Each row was made from one path, in order. Every step used is in the known rows, and no mark comes twice. Write each row's path.
In the rows, zero is written as 128.
Known rows:
G V N X U A: [175  42 118 101 124 119 117 153 139 130 165 111 206 209 152 159   5  99
  99 117 152 130  82 115 155 182 130 152 112 136 147 111]
E Z X N T: [129 213 156 132 140 130 142 133 132 151 141  89 125  65 176 149 199 122
 112 120 153  98 113 136 114 206 168 137 177 145  76  95]
V N: [133  77 166 148 115 121 111 135 120 143 154 130 166 123 166 132  84 125
 110 131 137 120  84 108 155 168 124 159 104 106 126  94]
E Z T U A: [145 140 153  92 154 103 118 221  89 139 148 102 112 140 147 117  91  95
  89 158 159  90 135 111 126 198 113 166 125  76  81  92]
N V: [147  86 147 143 146 108 109 118 153 111 140 140 134 118 171 124 146 120
 116 114 146 101  93 118 141 174 123 118 125  98 139 102]
Z X N V: [155 129 155 132 133 115 127 102 166 144 141 118 175  86 206 150 194 130
  94 109 166  86  96 130 140 216 165 122 130 133 109 105]
X Z T U A: [171 137 148 106 148  97 120 201  73 151 143  81 118 174 161 146  85  76
  96 129 153  97 117 101 127 178 103 180  92 132  97  94]
Z T: [142  61 156 127 150 109 106 159  91 137 137 122 131  99 168  91 106 124
 129 123 140  93 114 116 125 205 122 145  71  95 103  99]
M Z T U A: [164 117 140 110 158  96 130 187  83 152 154 106 116 157 162 119  80  83
 118 164 162  81 122 107 114 182 108 172  87  18 109 108]
S N T U A: [140 144 126 130 166  96 140 200  87 149 139 112 131 195 176 132 146 128
  76 206 153 112  91 123 106 200 140 113  78 158 120  95]
S N: [129  80 142 129 156 113 120 167 108 111 143 130 139 160 186 110 136 156
  81 161 152 114  93 123 122 160 138 116  65 130 126  95]
S N V G: [139  66 149 152 158 102 115 151 154  97 136 117 129 142 170 103 153 131
  49 157 163 115  86 128 130 218 136 112 111  86 135  99]
G V N S: [140  64 164 146 116 125  98 104 154 119 144 116 170 169 170 148  51 104
  99 137 134 152  96 110 155 141 135 127 144 188 138 102]
Z X: [148 163 163 110 131 121 123 168 112 139 147 155 140 145 179 126 172 160
 136 118 152  86 106 119 136 174 171 155 103 114 116 105]
U X: [145  81 155 122 146 120 131 140 124 134 153 158 125 174 157 137 113 142
 154 145 116 117  95 113 136 137 135 157  73 136 124  83]
S N V: [143  83 136 138 161 104 115 130 150 102 138 139 152 146 188 114 155 138
  62 145 155 114  86 128 135 177 137  96  97 119 133  96]
X N T: [120  89 144 174 148 121 136 107 116 157 136  69 135  56 192 145 153 117
 127 140 140 108  91 129 103 211 128 107 111 169 108  99]
Z X N T: [138 163 153 145 137 123 141 120 123 169 136 101 152  77 198 148 201 135
 128 127 152  92  96 133 114 227 175 126 120 167  96 103]
U X Z: [161 130 154 121 141 122 135 132 119 131 153 128 112 186 153 165 109 113
 145 117 114 128  94 108 139 108 124 178  97 172 116  79]
X U: [138  82 119 121 137 127 138 172  90 120 148 112 135 152 183 107  83 141
 152 139 142  76  96 112 129 173  98 129  71  97 140 121]
Z M: [126  89 147 112 138 111 112 179 107 102 152 132 132 145 174 146 158 173
 131 156 146  96 109 107 126 182 141 147 129 101 131 103]
V G: [123  61 170 152 140 116 114 187 111 117 145 104  93 124 149 106 119 131
 122 143 154 104 103 111 124 198 121 158 106  69 134 103]
G V N: [141  24 152 142 118 124 102 127 135 127 150 100 179 182 150 134  65 113
  89 125 134 141  91 119 171 158 127 151 139 137 150  96]
E Z: [120 141 159 121 144 127 120 169 119 105 150 116  97 112 150 120 125 127
 120 122 146 106 117 117 128 138 122 148 150  91 106  92]
S N X U A: [165  98 104  86 160 109 137 194 112 115 159 140 167 182 190 135  68 141
  91 152 169 103  84 119 107 181 143 116  33 124 124 110]
E Z X N V: [144 180 160 119 136 123 128 116 172 127 145 105 144  70 183 147 193 117
  81 105 165  92 113 134 139 199 160 135 186 112  85  97]
N X: [161  84 145 114 139 116 119 158 128 119 154 156 129  98 177 140  83 135
 148 110 154 105  98 114 129 135 147 135  87 117 116 102]
Z E: [146 126 146  97 150 120 120 179 108 112 151 139 117 136 178 143 163 152
 119 144 134 102 107 114 115 168 160 159 104 125 119  91]
N T U: [141 134 137 151 141 110 141 173  84 159 134 110  99 130 172 128 132 122
 143 179 140  92 101 118 128 175 122 124 114 142 121 104]
S N X: [156  82 134 112 153 112 124 165 128 111 150 154 147 133 193 128  97 152
  89 141 162 117  89 124 123 143 162 114  63 137 113  97]
G V N T U: [148  67 139 153 118 117 124 137 116 158 139  83 163 182 151 142  72  98
  95 165 132 132  90 123 171 178 126 139 158 164 141  99]
V N T U: [141 126 150 162 115 114 135 148 101 178 142 111 148 118 169 140  96 108
 117 174 135 110  84 113 154 192 124 145 125 136 117  97]
T U: [142  87 146 121 132 111 131 196  90 137 145 117 114 151 182 124  99 133
 121 177 154  82 110 107 150 143 110 139  94 108 127 105]
E Z M: [117 145 153  98 142 120 116 187 119  90 155 118 106 125 154 145 159 156
 115 148 149 100 124 112 128 169 139 156 184  84 105  94]
X Z: [148 137 153 135 137 121 120 150 100 117 146  95 106 145 166 149 117 108
 125  94 141 114 100 108 130 118 112 162 116 143 121  96]
T U X N V G: [158  36 152 145 136 105 148 140 160 151 145  93 131 134 180 150 108 100
  87 195 152  97  97 117 156 204 114 140 116 123 114  92]

Write each row's path:
[165 187 124 106 136 129 154 152 102 136 156 127 132 158 184 121 130 132
 159 127 157  63 106 118 123 156 139 161 105  26 128 132]
M Z X U
[132 118 176 155 115 122 107 111 143 133 147 149 152 107 189 149  69 114
 119 144 136 132  90  98 138 151 134 131 110 165 115  99]
V N S
[137  46 147 158 143 112 120  88 165 126 140  89 159  68 201 144 147 108
  90 120 157 100  91 125 133 200 118 103 122 130 121 100]
X N V
[145 212 137  89 130 135 144 187 111 120 150 122 127 140 167 118 142 144
 134 121 155  74 117 122 134 175 145 156 143  87 100 113]
E Z X U
[137  79 165 142 143 123 135  88 159 137 148 131 137 114 204 171 101 119
 137 164 125 127  97 111 115 144 140 116  80 220  99  88]
U X N S
[170 127 145 111 132 114 149 170 103 148 150 118 108 202 167 166  88 108
 128 164 130 106 103 102 159 103 110 175 100 162 113  85]
T U X Z
[165 170 144  98 145 122 125 167 102 112 149 102 103 151 172 171 157 116
 109 107 133 113 104 108 119 134 148 182 129 158 112  87]
X Z E
[173 125 149 113 106 115 116 137 139 127 164 127 166 117 171 196  72 117
 106 104 149 127  84 100 156 152 152 180 150 139 106  93]
V N X Z M
[142  67 162 159 145 106 109 142 157 105 138 116 108 109 153 112 144 112
 102 127 156 102  95 118 137 214 121 135 140  59 141 105]
N V G
[162 179 131 123 139 108 156 162  97 153 141 110 102 183 162 185 145 122
 145 185 119 107  99 109 134 164 138 162 149 189 109  89]
N T U X Z M
[158 134 148 102 140 116 133 145 121 116 157 129 122 200 155 186 137 138
 141 136 117 122  99 104 138 134 140 184 128 164 115  81]
U X Z M
[130 122 156 172 124 120 122 118 114 165 143 120 152 101 159 137 115 114
 127 137 123 125  76 116 136 200 133 143 121 140 121  93]
V N T
[171 125 130 111 148 114 128 156 125 107 150 126 135 143 188 153  96 124
  80 115 161 127  87 119 126 119 153 132  82 169 106  93]
S N X Z
[159 193 138 141 136 118 165 127 113 176 145  84 126 101 201 155 169 107
 128 163 165  74 107 128 118 181 153 142 141  86 100 116]
M Z X N T U
[122  85 165 155 139 123 121 102 145 124 139  98 133  62 222 156 108 115
 119 150 153 112 104 110 105 160 127  96  98 199 103 105]
X N S
[187 117 144 112 141 112 115 148 112 131 146 120 124  89 171 145  63  93
 131  73 151 109 107 112 129 148 138 160  95 141  87  96]
N X Z T
[158 189 154 117 138 122 138 143 116 136 155 139 118 142 175 131 160 132
 148 119 158  83 109 118 125 140 159 167 125  37 120 115]
M Z X
[150 112 167 145 132 113 125 120 172 141 139  99 154  80 191 140 193 123
  85 119 173  86  98 130 137 251 164 136 142 100 110 107]
Z X N V G
[147 106 146 104 143 100 125 221  86 142 155 122 126 199 167 142  99 120
 108 178 161  90 109 101 128 167 111 153  81 104 130 100]
T U A
[165 156 147 136 140 117 140  85 165 140 150 107 152  91 198 152 178 105
 108 113 169  82 101 129 127 179 154 139 149  52 114 114]
M Z X N V
[140 216 152 123 132 124 153 161 122 162 139  80 119  80 184 152 181 118
  99 155 162  83 119 132 129 201 160 138 180 144  73  98]
E Z X N T U
[153 126 151 154 117 114 146 134 115 186 147 132 150 155 160 153  88 110
 128 187 114 122  79 113 160 181 133 157 112 158 112  84]
V N T U X
[138  45 154 134 144 122 140 110 139 146 153 115 149 126 184 156 113 129
 129 150 125 116  92 119 128 162 131 141  73 169 109  81]
U X N
[155 164 129  99 127 128 143 178  98 138 148 137 153 160 188 117 139 161
 151 126 153  63 102 118 136 194 149 145  84 102 125 125]
Z X U
[151 155 151 131 137 125 145 115 130 149 155 101 141  99 198 148 160 120
 125 123 167  83 106 124 118 164 154 154 124  62 107 113]
M Z X N
[153  68 148 120 139 102 120 193  78 152 136 113 126 121 179  94  85 119
 115 164 150  75 122 111 146 198 112 145  74  93 100 103]
Z T U
[179  62 143 125 112 124 108 115 148 125 154  96 176 168 151 174  31  86
  90  83 144 152  86 115 175 121 140 164 157 173 131  95]
G V N X Z
[138  66 145 163 124 123 112 110 128 146 141  91 169 166 142 138  91 103
 106 131 124 147  84 126 154 185 135 138 157 163 144  96]
G V N T
[164 101 140 125 147 106 135 167  85 148 145 104 105 122 176 103  80  96
 128 163 155  73 124 112 134 159 106 160  97  23 106 113]
M Z T U
[132 178 163 111 133 131 133 149 139 132 149  95 135  78 182 145 178 131
  98 116 163  92 118 129 129 181 160 149 160 122  80  95]
E Z X N
[168 132 140  95 129 109 148 184 105 134 154 118 115 216 168 183 110 132
 124 183 130 101 108 100 158 127 126 181 126 159 114  87]
T U X Z M
[167 205 124  92 146 121 151 173 101 140 163 128 142 195 172 137 129 119
 150 130 164  70 104 114 107 177 139 171  96  24 131 128]
M Z X U A
[126 126 132 153 164 113 131 149 101 132 133 121 128 141 178 113 164 144
  99 164 139 121  85 132 105 188 148 101  85 157 121  94]
S N T
[176  68 137 108 110 118 106 130 151 111 158  98 183 178 153 194  53 108
  86 102 146 148  91 111 173 145 154 172 184 167 131  97]
G V N X Z M
